Each row comes from the steps of one path. Every step used is in the known rows, and no mark comes twice. Write the path behind each row, first mark first.
(in the rows, 128 means zero)
Known rows
koso sape rapatif: [106 139 133 130  90 118 118 108 116 160  96 133 121 134 200 124 112  81
 177 124 133]
gerit koso: [136 124 143 141  75  88 116  92  94 139  92 130 121 126 148 113 165  83
 171 174 104]
bokiz koso: [144 167 134 162 108 112 137 146  90 138 100 113 126 134 149 105 138 106
 158 185 119]
rapatif sape luzo gerit koso: [109 121 119 128  75  90 142 124 112 154  91 128 102 139 157  96 186  73
 166 147  97]
nubip koso sape rapatif: [102 156 127 127  84 108 107 123 119 150  97 114 108 123 201 113 119  86
 171 119 128]
luzo gerit: [130 136  88 134  59 121 130 140  76 144 110 108  89 119 171 114 157  96
 154 148 114]
lenib bokiz: [141 144 112 163 109 112 101  98  89 133 106 155  54 108 171 125 125  85
 197 130 126]
bokiz koso sape luzo: [104 155 118 156 130  94 163 160 137 157 109 148  90 144 167 114 127  95
 180 137 107]
sape luzo gerit: [105 147  87 124  81 117 143 159  94 155 112 128  82 139 178 103 158  95
 150 133  94]
rapatif sape luzo: [ 92 134 126 172 113  82 146 144 142 156  74 171 102 152 167 124 116  84
 169 114  91]
lenib bokiz koso: [146 171 125 164 126 118 127 134  91 136 106 126  86 124 156  99 140  97
 183 166 130]
koso nubip luzo: [144 178  92 189  47 136 103 128 110 129 115 157 124 103 183 104 121 116
 154 154 115]
lenib bokiz luzo: [116 163  93 152  80  84  75 109  78 135 122 162  93 124 180 136 135 100
 175 152 141]
koso nubip luzo bokiz lenib: [165 161 113 186  92  99 114  94  92 184 147 164 139  99 209 109 118 125
 151 124 109]
nubip luzo gerit koso sape rapatif: [102 152 122 125  66 120 121 108 121 163  98 125 114 128 202 102 148  78
 176 132 139]
gerit koso sape rapatif: [105 133 142 120  88 111 118  98 119 161  93 129 125 136 194 115 133  73
 180 132 130]
nubip koso sape luzo: [ 95 158 107 150 111  79 140 159 139 148 109 140  71 128 175 116 126  95
 177 118  98]
nubip luzo: [136 194 100 198  40 113 104 118 103 130  98 149  98 100 177 111 132 114
 161 166 134]
gerit koso nubip luzo bokiz lenib: [163 157 118 180  90  94 115  87  94 184 147 161 143 101 205 102 134 119
 152 129 107]
nubip koso sape luzo gerit: [101 149  76 128  80 104 148 171 112 153 118 113  62 124 180 104 159  95
 164 121 105]
rapatif sape luzo bokiz: [136 142 122 195 130  72 140 139 111 160  88 170  94 140 197 118 116 111
 174 106 111]

Write each row's path
[142 170 132 187 140  90 153 163 108 155  94 137 113 147 174  94 133 115
 166 148 118]
rapatif sape luzo bokiz koso
[148 106 126 135  86 125 115 112 101 135 117 141 155 128 160 107 137  89
 157 153  78]
gerit koso nubip
[171 169 103 200  80 104 110 120  92 144 114 158 113 108 204  96 134 128
 165 140 125]
gerit koso nubip luzo bokiz
[140 142 119 176 130  72 145 132 108 162 110 160  84 132 197 114 133 110
 186 118 117]
gerit koso sape luzo bokiz
[128  99 109 131  86 125 135 134 119 148 113 141 143 137 166  97 150  81
 156 130  73]
rapatif sape luzo gerit koso nubip
[163 199 118 199 105 105 134 150  89 144 106 126 112 122 179  87 141 130
 162 174 140]
nubip luzo bokiz koso
[114 132 116 116  74  97 136 123  99 152 102 123 101 138 160  92 191  79
 160 158  93]
sape luzo gerit koso
[129 175  71 159  31 128 122 142  88 141 110 118  80 104 182 100 163 108
 151 154 129]
nubip luzo gerit
[124 116  93 140  76  85 135 111 115 150 120 123  71 106 167 128 164  78
 207 143 148]
lenib bokiz luzo gerit koso sape
[131 126  96 156  58  94 146 116 123 149 110 117  79  98 166 120 163  84
 200 151 144]
nubip luzo gerit koso sape
[151 133 119 171 132 124 143 162 116 148 114 148 151 143 178  95 113 111
 156 132  88]
rapatif sape luzo bokiz koso nubip
[131 123 117 123  60 101 126 110  86 144 101 110 106 124 155 101 190  81
 163 168 106]
luzo gerit koso
[169 138 117 163 121 134 130 152  92 141 126 135 154 133 177  98 117 117
 152 150  94]
luzo bokiz koso nubip
[137 113  96 119  78 129 107 121  93 139 134 139 133 126 173  99 158  87
 160 144  91]
lenib bokiz luzo gerit koso nubip
[ 99 132  90 142  81 106 151 160 114 158  94 133  83 140 175 109 151  87
 157 117  99]
rapatif sape luzo gerit
[ 99 133 123 145 116  81 152 134 139 158 105 156  89 139 166 118 140  82
 185 131 100]
gerit koso sape luzo
[130 151 105 141  39 105 121 112  93 142 102 117 100 113 162  90 194  88
 162 172 118]
nubip luzo gerit koso
[103 133 130 112  80 116 124 107 115 164  98 120 119 134 197 108 144  72
 176 129 131]
luzo gerit koso sape rapatif
[134 164  66 154  34 144 122 148  92 140 122 124  99 106 187  94 155 109
 146 145 115]
koso nubip luzo gerit
[105 156 114 156 140  97 159 154 138 157 112 155  71 139 170 111 128  89
 191 127 112]
lenib bokiz koso sape luzo
[154 135 120 150 110 143 128 148 100 136 122 129 159 134 161 101 118 105
 150 161  87]
bokiz koso nubip
